Every row comes from one small tree of marks. The marks that hang from a mark follow it in brackets, in the order of their numbers. Every link used is in the known rows. Which tree was each row made from?
(in the rows, 128 means zero)
Known rows:
Z_314{Z_307{Z_499}}: [143 140 141 188 153 124 141 157 147 135 151  92 116 141 125 107 123 141
 121 117 145 107 123 128  94 152 131 139  85 110 128 110 119 138 143 100
 106 138 138 148 110 121 147 151 158 135 131 119 151 135 134 126 124 152
 119 102 161 135 131 168 130 106]
Z_468{Z_504}: [110 118 127 129 133 133 132 115 113 131 144 134 117 126 113 120 138 142
 147 125 119 134 121 117 133 161 127 120 139 155 142 133 128 127 107 138
 129 114 123 125 124 119 145 136 121 129 104 132 123 103 114 121 124 135
 133 133 152 118 125 113 159 137]
Z_314{Z_307}: [147 128 131 142 134 129 153 147 140 139 137 109 139 130 144 118 111 128
 132 142 135 130 132 112 131 136 139 139 111 127 128 128 130 135 123 113
 137 137 128 138 120 142 137 133 147 143 129 126 161 119 126 126 120 146
 131 114 134 129 118 149 124 115]
Z_662{Z_784}: [120 117 145 120 125 112 126  88 129 128 117 143 113 126 116 138 148 125
 134 132 133 140 123 149 114 138 117 132 141 131 141  73 127 121 128 134
 141 140 138 120 160 133 147 138 136 126 135 121 146 132 117 136 105 129
 107 140 134 123 143 122 126 133]
Z_499{Z_306 Z_307{Z_314}}: [138 150 118 149 155 135 137 138 150 134 161 139 138 136 131  83 109 138
 119 124 138 100  96 146 153 125 142 114 117 125 178 107 126 157 152 100
 136 169 154 145 106  97  98 123 134  88 157 169 128  97 130 134  77 122
 124 138 136  93 129 103  64 131]
Z_468{Z_504{Z_499{Z_306} Z_784}}: [ 78 161 156 114 150 163 124 142 135 130 152 147 122 147 146  65 146 177
 134  98 117 142 148 146 163 167 111 125 154 108 189 123 120 173 112 114
 116 133 155 130  93 152 168 149 111  94  93 172  90  59 130 139 103 101
 183 143 154 110 132 118 126 171]
Z_468{Z_504{Z_314{Z_307{Z_662}} Z_499}}: [142 129 151 154 157 173 146 126 154 129 137 110 145 112 131 126 136 180
 140 113  90 164 151  93 141 196  96 154 123 134 164 134 110 214 107 128
 149 141 119 133  99 173 185 150 130 142  93 106 160  60 132 134  86 175
 158 114 186 119  97 162 162 132]
Z_468{Z_504{Z_314{Z_307{Z_662}} Z_499 Z_784}}: [114 151 160 114 141 188 140 128 157 129 143 107 152 119 135 107 123 185
 151  83  85 162 185 110 143 205  84 136 106 128 172 136 100 228 106 118
 131 153 110 126  86 177 207 164 137 146  70  94 161  20 140 142  87 148
 166 109 176 120 107 169 164 152]
Z_307{Z_499 Z_662}: [130 124 146 176 129 116 102 125 138 127 144 124 117 142 129 165 138 161
  97 110 123 127 130 148  76 149 117 125 107 123 132 122 105 152 144 104
 113 113 123 129 116 112 120 157 138 113 138  95 120 128 137 131 118 148
 108 126 159 114 135 163 138 132]
Z_931{Z_468{Z_504{Z_499 Z_784}}}: [ 84 154 152 134 167 173 107 114 127 100 161 129 108 153 158  85 125 189
 118 108 111 135 148 147 151 184  77 134 142  88 163 115 117 191 126 129
 135 134 120 108  80 144 206 159 118 123  88 111 121  58 124 137 120 123
 155 155 142 156 132 118 138 140]
Z_504{Z_314 Z_468 Z_499{Z_306} Z_784}: [101 173 155 120 156 176 153 127 162 124 131 136 177 136 157  59 115 191
  98 101 117 133 157 164 184 161  86 121 138  76 164 135 115 217 143 127
  99 178 123 122  99 188 168 139 123  93  87 159  96  61 142 172 130  80
 202 148 131 112 118 159 140 166]
Z_314{Z_307{Z_662} Z_504{Z_468}}: [136 135 154 117 119 129 144 118 145 136 128 108 138 105 133 136 107 145
  95 112 150 152 167 125 122 165 124 123  94  93 108 134 118 180 127 103
 121 132 141 143  95 129 151 184 147 145 152 101 141 107 120 126 137 131
 114 142 141 117 149 150 132 118]
Z_931{Z_468{Z_504{Z_314{Z_307} Z_499}}}: [148 131 131 184 182 166 146 136 155 125 136  99 135 135 146  94 121 183
 134 135 117 157 130 109 167 184  80 165 124 106 149 111 123 189 127 130
 143 162  93 126  77 184 194 140 142 146 107 126 155  62 119 120  93 168
 178 119 168 162 104 146 146  96]
Z_314{Z_307{Z_499 Z_662} Z_504}: [135 139 155 178 128 110 121 141 149 133 144  87 121 137 119 149 125 144
 100 110 155 146 140 120  91 183 117 135  70 115 117 108 119 163 135  82
 120 122 146 154  86 105 141 186 159 136 174  93 145 116 137 122  89 153
 109 100 163 118 159 173 133 126]
Z_931{Z_468{Z_504{Z_314{Z_307}}}}: [165 131  97 184 176 147 152 116 143 133 138 112 137 128 131 115 130 157
 151 129 112 155 115 114 140 170 103 147 124 149 137  97 128 156 108 136
 157 151  92 126  89 151 181 146 136 164 121 116 158  72 132  99 100 172
 157 118 154 164 102 145 143  84]
Z_504{Z_314 Z_468 Z_499{Z_306 Z_307}}: [125 148 130 149 182 182 156 107 160 119 151 133 157 138 153  61 103 178
  74 120 134 109 134 139 175 148  96 140 152  72 142 141 115 192 163 126
 102 191 134 117  94 184 139 127 124  68 100 168 106  78 124 153 107 110
 164 163 139  93 126 133 107 145]
Z_307{Z_314{Z_504{Z_468}} Z_662}: [125 131 149 106 116 120 128 101 140 112 125 120 151  98 127 133 109 143
 107 102 139 127 152 143 137 162 100  99 108  85 148 122 118 196 135  86
 142 125 119 158 111 101 132 185 136 137 186  99 116  94 116 127 124 113
 108 153 136 112 157 135 123 143]
Z_499{Z_306 Z_307{Z_314{Z_504} Z_662{Z_475}}}: [138 133 154 120 137 118 115  96 149 142 131 137 116 137 123 135  96 134
  91 107 136 144 130 149 153 140 132  93  93 101 169  82 134 196 117  79
 152 173 149 169 100  93 120 152 147 101 178 147 138  85 141 121  31 104
  99 108 164  66 159  94  43 130]
Z_504{Z_314{Z_307} Z_468 Z_499{Z_306} Z_784}: [122 178 166 132 162 179 174 146 167 137 142 118 185 139 165  47  95 181
 120 102 122 132 185 140 177 171  82 135 126  80 159 121 117 218 151 119
  99 186 135 127  94 200 179 149 138 120  95 156 124  55 142 177 127  92
 194 136 145 112 112 163 129 137]
Z_307{Z_499}: [119 132 145 173 142 127 112 141 137 130 135 111 105 152 124 123 138 149
 120 117 137 103 118 153 104 137 126 131 109 114 126 118 123 139 147 113
 104 133 134 134 118 112 136 146 136 117 131 124 117 138 125 132 134 140
 128 117 140 131 146 154 126 130]
Z_314{Z_307{Z_499 Z_662{Z_784}}}: [138 113 171 169 127 128 127 104 157 130 135 129 114 124 120 165 145 164
 128 108 134 142 138 139  70 159  99 149  88 127 143  62 111 161 143  91
 126 134 138 139 133 132 163 164 170 133 138  91 167 120 128 147  87 174
  84 109 174 119 155 160 142 124]
Z_931{Z_468{Z_504{Z_314{Z_307} Z_499{Z_306} Z_784}}}: [114 169 136 162 194 173 156 141 160 132 153 119 152 157 165  71 119 195
 140 108 106 159 144 129 175 195  81 154 126 112 194  93 126 217 125 122
 139 172 119 122  58 175 197 157 134 142 100 150 136  28 152 138  93 126
 208 125 158 145  97 145 128 128]

Which tree is each row?
[144 137 128 125 138 151 119 106 139 114 154 126 135 113 134 147 106 141
 105 121 114  97 129 132 127 140 115 122 102 137 164 126 114 176 142  86
 159 160 129 135 108  91 109 138 128 107 144  93 138  96 137 121  89 144
  84 140 145  98 136 105  78 128]
Z_499{Z_307{Z_314 Z_662}}
[127 143 158 143 138 128 134 148 179 138 157  90 128 137 142 122 122 162
  90 111 150 190 160 128 149 172 116 147 101  86 146 117 133 206 122  79
 127 148 166 148  81 158 146 166 146 134 156 168 125  87 142 124  74 122
 151 127 150  98 128 156 103 135]
Z_314{Z_307{Z_662} Z_504{Z_499{Z_306}}}
[117 164 142 179 165 140 149 142 142 159 154 106 140 167 126  71 126 185
 163  93 108 137 126 137 125 182  91 129 102 157 187  91 122 175 124 112
 109 159 121 146  84 131 180 159 146 121 106 140 137  53 152 139  76 135
 184  99 172 115 114 170 148 131]
Z_468{Z_504{Z_314{Z_307{Z_499{Z_306}}} Z_784}}
[143 142 159 144 161 168 161 144 164 120 133  91 174 123 157  84 103 171
 115 115 138 123 164 125 153 162  78 145 125  73 130 141 122 201 138 134
 112 174 123 138 108 203 180 135 155 125  97 130 152  89 118 163 142 129
 163 141 148 129 117 167 150 115]
Z_504{Z_314{Z_307} Z_468 Z_499}
[125 125 122 174 175 163 125 111 155  94 141 130 136 138 139 111 122 178
 128 115 109 139 121 116 164 174  75 154 161 106 157 119 116 185 126 144
 138 148  98  98  88 170 182 136 111 136  92 114 129  78 124 117 120 150
 180 134 153 164 106 131 148 119]
Z_931{Z_468{Z_504{Z_314 Z_499}}}
[109 123 197 166 137 105  98  86 142 153 115 152  95 140 127 168 136 186
  96  91 117 163 132 172  81 132 116 120 113 115 172  30 107 170 113 101
 127 138 157 144 153 120 144 141 164  89 145 143 131 126 133 150  57 135
 101  99 194  98 150 131 113 141]
Z_307{Z_499{Z_306} Z_662{Z_475 Z_784}}
[125 121 201 175 130 101  95  80 149 144 122 151 112 132 124 158 123 184
 114  81 114 156 134 170  92 129 108  96  87 113 215  18  98 197 128  82
 154 147 147 165 152 103 154 132 168  91 168 133 143 112 133 156  45 146
 103  98 199  97 155 123  99 129]
Z_307{Z_314 Z_499{Z_306} Z_662{Z_475 Z_784}}
[129 148 150 103 135 171 165 111 148 142 117 114 192 104 145 118 106 164
 125 107 111 136 198 131 129 178  84 130  99 116 145 133  94 205 133 116
 124 156 103 124 101 157 169 181 138 145  99  86 160  63 140 153 119 119
 146 131 147 120 114 165 162 146]
Z_504{Z_314{Z_307{Z_662}} Z_468 Z_784}
[115 167 145 133 169 183 166 145 155 143 143 107 156 147 144  58 123 182
 164  95 116 151 154 127 176 191  92 142 119 132 188 109 131 206 125 122
 131 172 128 137  82 179 196 147 130 124  89 162 139  36 148 141  86 123
 199 115 169 115 106 159 132 148]
Z_468{Z_504{Z_314{Z_307} Z_499{Z_306} Z_784}}
[128 135 142 190 138 114 115 139 159 140 162 138 112 146 140 155 144 176
  94 102 114 138 123 142  88 141 131 122 116 128 155 102  96 172 137  91
 101 110 152 130 114 118 116 144 132  95 149 146  95 118 148 140 109 142
 143 124 156 110 133 147 125 140]
Z_307{Z_499{Z_306} Z_662}
[137 153 164 170 152 131 140 116 157 178 121 115 147 147 137 128 112 186
 112  77 106 166 172 150 115 157 103 124  74 119 186  65 103 215 116 105
 115 172 132 145  93 141 174 150 164 130 115 128 161  64 169 162  56 124
 160  72 195 106 117 179 124 135]
Z_504{Z_314{Z_307{Z_499{Z_306} Z_662{Z_475}}} Z_784}
[154 100 187 185 142 130 126  86 155 168  90 112 131 123 111 162 120 169
 119  85 117 159 158 145  87 149  88 141  87 117 146  28  99 189 110 116
 136 161 113 155 138 157 186 130 185 125 129  73 206 109 146 157  50 173
 107  70 214 108 142 163 132 105]
Z_504{Z_314{Z_307{Z_499 Z_662{Z_475 Z_784}}}}
[110 168 158 113 173 197 146 110 174 123 163 147 172 125 152  77 102 208
  70 103 115 117 178 166 168 173  80 126 133  76 158 144  92 244 149 112
  97 188 140 111  90 181 158 155 115  72  82 145  99  44 135 182  95  97
 166 167 149  88 123 134 107 167]
Z_504{Z_314 Z_468 Z_499{Z_306 Z_307{Z_662}} Z_784}
[103 174 147 130 126 121 104 131 138 104 132  99 132 150 120  92  97 135
 136  81 151 100 133 151 127 156  94 101  78 104 157  87 131 169 146  75
 116 148 116 163  84  68 167 182 148 118 176  97 126  80 143 137 108 100
 117 106 149 123 164 150 119 162]
Z_307{Z_314{Z_504{Z_784}} Z_499}
[149 114 148 208 167 132 120  74 154 128 132 122 122 130 122 168 142 194
 128  95 105 152 121 143  88 190  65 159 116 138 163  35  95 181 135 118
 154 135 106 136  92 142 204 180 166 142 129  75 175  69 129 120  67 201
 121 108 188 147 134 164 160 113]
Z_931{Z_468{Z_504{Z_314{Z_307{Z_499 Z_662{Z_784}}}}}}
[138 135 177 173 129 118  95 111 141 135 117 119 115 127 132 156 117 153
 117  95 108 119 142 142 102 127 112  94  82 107 178  77 104 192 122  86
 125 123 124 163 138  87 141 142 159 108 147  99 152 108 132 140  81 144
  92  88 188 110 150 140 110 120]
Z_307{Z_314 Z_499 Z_662{Z_475}}
[ 79 156 176  88 126 157 140 122 143 108 137 113 144 137 150  66 103 159
  92 100 154 124 171 157 167 177 101 104 122  39 117 165 125 181 144 118
  96 145 140 127  87 155 188 182 129 111 116 114 110  83 128 150 153  63
 141 160 125 115 171 143 133 168]
Z_314{Z_504{Z_468 Z_499 Z_784}}
[102 178 164 107 155 195 136 121 163 107 180 141 156 134 163  70 101 192
  73  96 123  95 179 182 157 162  92  98 116  74 188 121 107 252 162  76
 112 171 149 131 105 127 138 169 125  68 101 136 100  42 124 170 109  96
 138 182 156  82 143 111  90 166]
Z_504{Z_468 Z_499{Z_306 Z_307{Z_314 Z_662}} Z_784}
[109 142 154 116 153 156 127 118 171 106 168 120 131 139 145  90 102 176
  38 114 160 133 149 155 155 177 116 127 131  57 120 140 120 215 160  86
 109 161 174 134  86 138 138 174 118  85 137 152  90  91 118 134  99 101
 141 171 137  79 153 117  96 156]
Z_314{Z_504{Z_468 Z_499{Z_306 Z_307{Z_662}}}}
[128 148 117 157 186 179 144 127 149 122 158 139 122 146 120  77 128 186
 128 122 104 132 102 120 170 179  94 141 160 126 167 131 121 185 126 137
 133 180 134 118  90 170 155 122 109  90  95 173 106  69 132 123  63 142
 181 127 159  98 109 107 100 147]
Z_468{Z_504{Z_314 Z_499{Z_306 Z_307}}}
[107 153 197 108 143 154 133 145 162 161 126 100 126 132 143  91 102 165
  89  88 133 191 200 146 157 171 120 115  79  72 161  87 127 229 104  76
 127 150 167 155  85 153 183 156 166 124 146 140 143  70 150 143  55  93
 154  99 172  94 150 152  90 150]
Z_314{Z_307{Z_662{Z_475}} Z_504{Z_499{Z_306} Z_784}}
[114 166 139 108 174 195 142 128 150 117 132 112 160 148 147  74 102 163
 116 107 122  93 156 138 167 153  85 137 123 101 130 139 117 183 153 130
 117 198 116 119  90 177 162 135 128 104  92 111 144  59 153 162  96 105
 144 133 145 105 125 132 119 155]
Z_504{Z_314 Z_499{Z_307} Z_784}
[157 117 116 149 152 148 140 108 143 145 121 112 145 109 115 158 125 161
 154 115  95 170 145  95 122 180  99 149 123 172 153 120 111 177 106 128
 146 123 101 131 102 151 167 155 132 156 108  98 172  73 142 120  82 172
 149 113 166 128 104 155 151 118]
Z_468{Z_504{Z_314{Z_307{Z_662}}}}
[117 120 157 137 169 175 130  81 156 116 148 153 128 126 117 125 146 206
 115 103 101 152 124 138 140 183  81 141 158 132 191  81 114 203 118 130
 148 175 128 115 114 170 162 127 114  88 101 138 128  66 131 135  32 147
 150 134 175  75 124 102 126 165]
Z_468{Z_504{Z_314 Z_499{Z_306 Z_307{Z_662{Z_784}}}}}
[137 129 175 194 136 100 133 129 155 149 149 127 124 136 122 148 148 175
 109 106 127 152 130 154  84 148 125 143  94 128 168  42 104 166 145  85
 128 137 161 137 126 129 144 159 160 117 154 139 152 112 135 151  58 159
 113 119 174 102 130 161 118 127]
Z_314{Z_307{Z_499{Z_306} Z_662{Z_784}}}
[ 84 160 192  86 123 151 128 104 157  92 136 100 158 114 150  85  90 178
  96  78 145 124 196 152 170 185  81  93 113  58 162 137 106 239 138  87
 129 144 130 152  90 117 184 198 138 114 143  86 104  54 126 159 121  70
 128 160 155 106 159 139 125 168]
Z_307{Z_314{Z_504{Z_468 Z_499 Z_784}} Z_662}
[101 162 137  76 148 158 139 113 144 103 145 121 148 130 132  65  70 125
 109 111 155  78 151 171 164 168  93  87  96  78 131 125 137 177 161  98
 123 172 136 147  89  93 153 188 142 106 160  99 114  71 121 139 122  76
 107 159 125 107 178 105  97 149]
Z_499{Z_307{Z_314{Z_504{Z_468 Z_784}}}}
